What can hang from each mark
rivo: bepid bimud dulab negi
bimud: dafav dezad lafam rivo
dulab: rivo
negi: rivo
bizu: lafam
dafav: bimud
lafam: bimud bizu napu sedor
sedor: dezad lafam
dezad: bimud sedor

Every row comes from one small tree of marks. The marks that hang from a mark follow it in brackets, in alphabetical order. Every link used is in the known rows. Which tree was each row made from?
Known rows
negi[rivo[bepid bimud[dafav lafam] dulab]]: [-2.210 0.779 2.256 -2.142 -0.379 -0.316 -1.214 5.056 1.658 -0.875 -1.760 -0.632 0.669 -0.575 -1.997 2.019 0.123 1.001 -1.673 -0.693 0.326 -1.827 -1.328 -0.011]
negi[rivo[bepid bimud[dafav dezad]]]: [-1.946 1.795 1.754 -1.568 0.002 -0.520 -0.998 3.835 1.934 -1.210 -1.921 -1.325 1.029 0.145 -1.668 1.319 -0.548 0.884 -1.309 -0.770 -0.577 -3.215 -1.258 0.652]
dezad[bimud[dafav] sedor[lafam[napu]]]: [-2.577 0.773 -0.596 -1.674 -1.139 -1.801 -0.493 3.494 2.310 -0.317 -3.131 -0.520 -2.879 -0.122 -1.547 2.321 -0.204 2.362 -1.405 -2.508 0.575 -2.876 -1.605 0.780]
dafav[bimud[lafam[sedor]]]: [-2.011 0.425 0.444 -1.194 -0.725 -1.688 0.504 3.233 0.530 -0.952 -2.146 -0.158 -1.220 0.021 -2.750 -0.058 1.226 1.960 -1.363 -1.148 0.541 -2.819 -1.280 -0.590]
dezad[bimud[dafav] sedor[lafam[bizu napu]]]: [-3.119 0.991 0.210 -1.806 -0.953 -1.500 0.457 3.970 2.758 -0.153 -3.152 -0.223 -3.498 -0.837 -1.976 2.186 -0.437 2.765 -1.085 -2.450 -0.351 -3.784 -1.719 0.823]
bizu[lafam[napu sedor[dezad[bimud[dafav rivo]]]]]: [-2.220 0.402 -0.074 -0.797 -0.144 -2.114 0.195 4.916 2.667 -0.431 -2.779 0.016 -2.111 -1.211 -2.130 2.162 0.089 2.894 -0.882 -2.843 0.435 -1.349 -1.457 0.150]
bizu[lafam[bimud[dafav dezad] napu sedor]]: [-2.197 1.160 0.962 -1.681 0.158 -2.759 0.169 4.858 1.295 -1.271 -2.379 -0.348 -1.404 -1.199 -0.723 0.013 -0.243 2.869 -1.023 -2.765 -0.966 -3.291 -1.338 0.308]
bimud[dafav dezad[sedor] lafam[bizu napu]]: [-2.138 1.470 0.017 -2.820 -0.447 -1.551 -0.045 4.142 1.756 -1.637 -3.133 -0.754 -1.988 -1.780 -0.980 0.323 -0.676 2.910 -1.228 -2.170 -0.331 -3.999 -2.453 0.385]
dezad[bimud[dafav rivo] sedor[lafam]]: [-2.414 0.344 -0.368 -1.303 -0.442 -1.388 -0.450 2.135 2.236 -0.721 -3.266 -1.303 -2.639 -0.251 -2.175 2.994 -0.042 2.195 -1.516 -1.778 0.973 -1.825 -2.018 1.071]
dezad[sedor[lafam[bizu napu]]]: [-3.159 1.088 -0.231 -1.895 -1.387 0.287 0.725 3.763 2.255 -0.412 -3.264 -0.546 -2.977 -0.498 -1.342 0.812 0.202 2.964 -1.171 -1.913 -0.102 -3.792 -0.865 0.535]
dulab[rivo[bepid bimud[lafam]]]: [-2.054 0.823 0.349 -1.354 -0.468 0.090 -0.330 3.987 1.195 -0.927 -2.837 -1.187 -0.166 -1.074 -1.373 0.330 0.187 0.871 -0.882 -0.757 -0.192 -2.164 -0.204 -0.913]
dezad[bimud[rivo[dulab]] sedor[lafam[bizu napu]]]: [-3.091 0.591 -0.012 -2.366 -0.711 -0.486 0.737 3.839 2.344 -0.043 -3.183 -0.097 -2.757 -1.010 -2.240 2.279 -0.428 3.338 -1.237 -1.709 0.399 -2.006 -1.274 0.536]
lafam[bimud[dafav dezad[sedor] rivo[bepid]] bizu napu]: [-2.380 1.126 1.441 -2.965 -0.145 -1.127 0.661 3.981 2.497 -1.788 -2.800 -1.795 -1.520 -1.479 -0.933 0.325 -1.184 3.096 -1.455 -1.758 -2.303 -3.048 -1.057 0.615]
bimud[dezad lafam[napu]]: [-1.680 1.331 -0.670 -2.371 -0.729 -1.168 -1.081 3.636 0.971 -1.465 -2.872 -0.554 -0.707 -1.731 -0.631 0.054 -0.481 2.034 -1.068 -1.988 0.688 -3.385 -1.874 -0.292]
rivo[bepid bimud[dezad[sedor]] dulab]: [-2.652 1.510 -0.481 -3.113 0.238 0.791 -0.200 3.232 1.431 -0.915 -2.343 -1.253 0.736 1.309 -1.533 -0.075 -0.546 1.479 -1.277 -0.170 -0.212 -2.385 -0.717 -0.452]
lafam[bizu sedor]: [-3.316 1.044 0.379 -1.482 -0.219 -0.111 0.791 3.269 1.506 -0.606 -1.928 0.019 -1.798 0.233 -2.825 -0.163 0.611 2.514 -0.329 -1.579 -1.362 -3.733 -0.847 0.079]
negi[rivo[bepid bimud[dezad lafam]]]: [-1.842 1.261 1.025 -1.421 -0.292 -0.547 -0.460 4.203 1.095 -1.405 -2.197 -1.143 0.563 -0.752 -1.468 0.433 -0.438 0.851 -1.898 -0.350 0.138 -2.844 -1.462 0.066]
dafav[bimud[dezad[sedor[lafam]] rivo]]: [-1.581 1.173 0.048 -1.514 -0.566 -0.726 0.289 1.664 1.336 -1.252 -3.575 -1.811 -1.220 -0.094 -1.775 1.260 0.230 2.230 -1.907 -0.502 1.779 -2.633 -1.781 0.643]
dezad[bimud sedor[lafam]]: [-2.966 0.652 -1.315 -1.387 -0.712 -0.853 -0.081 2.232 1.623 -0.127 -3.117 -0.611 -2.825 0.785 -2.159 1.816 0.133 1.892 -1.394 -1.517 1.037 -2.774 -1.686 0.504]
lafam[bimud[rivo[dulab negi]] bizu napu sedor[dezad]]: [-2.628 -0.105 2.211 -3.381 -0.182 -0.202 1.859 5.632 2.010 -0.397 -2.161 -0.996 -0.287 -2.754 -2.672 0.140 -0.461 3.401 -0.703 -1.283 -0.482 -1.541 -0.590 0.704]
bimud[lafam]: [-2.263 0.656 -0.535 -1.956 -0.630 -0.348 -1.058 2.688 0.934 -1.017 -2.644 -0.484 -1.155 -0.677 -1.563 0.724 0.454 1.619 -0.927 -1.742 0.872 -2.915 -1.661 -0.419]
rivo[bepid bimud[dezad[sedor[lafam]]] dulab negi]: [-2.661 1.058 0.628 -2.959 -0.668 1.243 0.680 4.053 1.519 -0.398 -2.348 -2.200 0.852 -0.257 -0.910 0.299 -0.902 1.023 -1.939 0.459 1.395 -2.430 -0.528 0.706]
negi[rivo[bepid bimud[dafav lafam[sedor]] dulab]]: [-2.404 0.465 2.419 -1.523 -0.333 -0.983 -0.293 5.798 1.448 -1.011 -1.227 -0.523 0.217 -0.208 -2.630 1.078 0.518 1.435 -1.861 -0.501 -0.389 -1.499 -1.068 0.206]
lafam[bimud[rivo]]: [-2.216 0.250 0.393 -2.182 0.177 -0.568 -0.436 1.881 1.229 -1.217 -2.716 -1.231 -0.767 -0.661 -1.959 1.025 0.107 2.271 -0.737 -1.802 -0.502 -2.011 -0.910 0.057]
rivo[bepid bimud[dezad lafam[sedor]] dulab negi]: [-2.322 0.581 1.176 -2.697 -0.224 -0.111 0.851 5.220 0.673 -0.976 -1.269 -1.389 1.514 -1.299 -1.612 -1.046 -0.716 1.017 -1.658 0.232 0.457 -2.080 -0.618 -0.110]

Write each row's tree
[-1.789 1.663 -0.720 -2.304 -0.187 -0.958 0.027 1.539 0.763 -0.981 -2.953 -0.883 -0.508 1.478 -1.907 0.252 0.315 2.056 -1.282 -0.971 0.851 -3.511 -1.654 -0.040]
dafav[bimud[dezad[sedor]]]
[-2.360 1.210 2.899 -3.076 -0.009 -1.118 -0.275 4.578 2.451 -1.293 -3.142 -1.279 -1.151 -3.705 -1.372 1.965 -1.282 3.018 -0.830 -1.688 -0.408 -3.265 -2.121 0.858]
sedor[lafam[bimud[dafav dezad rivo[dulab]] bizu napu]]
[-2.453 0.434 0.987 -2.961 -0.941 1.630 -0.520 3.233 1.523 -0.297 -1.594 -1.367 1.166 -0.316 -1.215 1.183 -0.117 1.420 -1.198 -0.669 1.042 -1.140 0.064 0.309]
bimud[rivo[bepid dulab negi]]
[-2.650 0.415 0.184 -1.501 -0.275 -1.259 0.848 5.312 1.722 -0.516 -2.794 -0.166 -1.971 -0.875 -1.547 0.033 0.491 2.928 -0.924 -2.427 -0.315 -2.380 -0.758 -0.312]
bizu[lafam[bimud napu sedor[dezad]]]
[-0.832 1.020 0.336 -2.045 -0.736 -1.762 -0.326 3.104 0.946 -1.630 -3.087 -0.853 -0.189 -1.979 -1.268 0.655 -0.183 2.357 -1.486 -1.536 1.149 -2.589 -1.630 -0.415]
dafav[bimud[dezad lafam[napu] rivo]]
[-2.828 0.641 0.361 -1.620 -0.925 -1.058 0.895 4.908 1.401 -0.986 -2.179 0.285 -2.306 -1.543 -2.042 -0.538 0.394 2.968 -0.879 -2.114 -1.092 -3.396 -0.977 -0.239]
bimud[lafam[bizu napu sedor]]
[-2.214 1.395 1.752 -3.452 0.020 0.592 -0.587 4.126 1.721 -0.652 -1.561 -1.698 2.424 -0.805 -1.212 0.761 -1.205 0.613 -0.892 -0.407 0.422 -2.725 -0.691 0.276]
rivo[bepid bimud[dafav dezad] dulab negi]
[-1.715 -0.116 0.135 -2.204 -0.808 -0.022 -0.199 2.660 0.815 -1.041 -2.396 -1.459 -0.018 -1.985 -1.219 0.943 0.058 1.702 -1.346 -1.411 1.769 -1.558 -1.074 0.511]
bimud[lafam rivo[negi]]
[-1.645 1.207 0.361 -2.215 0.492 -1.339 -0.997 3.213 1.314 -1.779 -2.835 -1.293 0.341 -1.803 -1.617 0.763 -0.675 1.172 -0.823 -1.366 0.307 -3.389 -2.314 -0.219]
rivo[bimud[dafav dezad lafam]]
[-1.715 0.360 0.446 -1.855 -0.328 -0.887 -1.432 2.605 1.572 -1.645 -2.773 -1.204 -0.963 -1.731 -1.614 1.908 0.286 1.894 -1.068 -1.994 0.809 -1.933 -2.018 0.112]
bimud[dafav lafam rivo]
[-1.684 -0.061 1.901 -1.910 -1.161 -0.984 2.404 5.388 1.822 -0.684 -2.502 -0.923 -0.767 -3.114 -2.714 0.079 0.250 2.913 -1.399 -1.083 0.863 -2.133 -0.925 0.239]
dafav[bimud[lafam[bizu napu sedor[dezad]] rivo[negi]]]
[-2.949 0.416 1.803 -1.667 -0.204 -0.107 0.655 2.824 2.075 -0.945 -3.168 -1.383 -2.202 -2.330 -2.137 1.542 -0.161 2.485 -0.850 -1.381 -0.631 -3.180 -1.272 0.562]
sedor[lafam[bimud[rivo] bizu]]
[-1.300 1.112 1.350 -3.210 -0.153 -0.125 -0.126 2.304 0.667 -0.566 -2.216 -1.240 1.943 -0.820 -1.825 1.188 -0.320 1.768 -1.063 -0.447 2.244 -2.003 -1.210 0.416]
dafav[bimud[dezad rivo[dulab negi]]]
[-2.361 0.524 2.215 -3.469 0.126 -1.082 1.715 4.941 1.092 -0.940 -1.800 -0.987 0.180 -2.689 -1.868 -0.550 -1.092 3.413 -0.878 -1.263 -0.966 -2.277 -0.651 1.000]
lafam[bimud[dezad rivo[dulab negi]] bizu napu sedor]
[-2.102 1.834 2.207 -2.425 0.208 -0.136 -1.388 4.369 1.800 -0.920 -1.719 -0.973 1.645 0.186 -1.864 1.686 -0.603 1.014 -1.233 -0.443 -0.089 -2.631 -1.420 0.430]
negi[rivo[bepid bimud[dafav dezad] dulab]]
[-2.001 0.952 0.257 -1.792 0.729 -1.107 -0.195 2.462 0.989 -1.349 -3.122 -1.076 -0.737 -1.241 -0.727 0.915 -0.374 2.315 -1.030 -1.869 0.316 -2.453 -1.523 0.037]
bizu[lafam[bimud[dezad rivo]]]
[-2.266 0.409 2.004 -0.678 -0.541 -1.368 0.081 5.269 1.573 -1.307 -1.413 -0.848 -0.415 -0.264 -2.443 0.678 0.572 1.293 -1.952 -0.816 -0.880 -2.070 -0.896 0.401]
negi[rivo[bepid bimud[dafav lafam[sedor]]]]
[-2.388 1.107 0.447 -1.784 0.067 -1.460 1.482 5.146 1.327 -1.495 -2.436 -0.306 -0.881 -2.233 -2.097 -1.260 -0.662 2.575 -0.816 -1.427 -1.489 -3.794 -1.144 -0.347]
rivo[bimud[dezad lafam[bizu napu sedor]]]
[-1.615 1.436 0.335 -2.123 0.251 -0.717 -1.600 1.917 1.743 -1.682 -2.727 -1.499 -0.006 -0.950 -1.465 1.598 -0.445 1.917 -0.601 -1.737 0.369 -2.760 -2.084 0.592]
bimud[dafav dezad rivo]
[-2.073 0.122 1.767 -2.907 0.116 -1.361 -0.309 5.057 2.317 -1.157 -2.511 -1.021 -0.683 -1.830 -2.631 1.234 -0.037 3.253 -0.729 -1.895 -0.551 -1.048 -1.430 0.254]
lafam[bimud[dafav rivo[dulab]] napu sedor[dezad]]
[-2.584 0.607 0.525 -2.201 -0.728 1.270 0.443 3.385 1.580 -0.272 -1.664 -1.461 1.273 0.076 -1.352 0.100 -0.302 0.640 -0.977 -0.747 -0.077 -2.609 0.674 -0.092]
rivo[bepid bimud negi]
[-2.505 1.208 2.961 -2.081 -0.694 -0.837 0.176 4.745 3.034 -1.554 -2.934 -1.939 -1.654 -3.448 -0.768 1.248 -1.403 2.398 -1.347 -1.498 -1.511 -3.772 -1.299 0.744]
sedor[lafam[bimud[dafav dezad rivo[bepid]] bizu napu]]
[-1.537 1.781 -0.362 -2.135 0.725 -1.066 -0.526 2.667 1.246 -1.351 -3.461 -1.726 0.010 0.009 -1.591 0.701 -0.288 1.851 -0.473 -1.213 -0.118 -2.731 -1.411 0.466]
dulab[rivo[bimud[dafav dezad[sedor]]]]
[-1.796 0.629 1.062 -3.223 -0.697 0.561 -0.616 3.798 0.950 -1.164 -1.939 -1.779 1.255 -2.117 -0.632 0.551 -0.902 1.237 -1.774 -0.217 1.784 -1.470 -1.319 0.239]
bimud[dezad lafam rivo[bepid dulab negi]]
[-1.920 1.159 0.619 -3.516 -0.088 -1.130 -0.278 4.278 1.802 -1.714 -3.152 -0.858 -1.242 -2.360 -1.236 1.161 -0.776 3.399 -1.320 -1.783 0.265 -2.329 -2.487 0.450]
bimud[dafav dezad[sedor] lafam[bizu napu] rivo[dulab]]
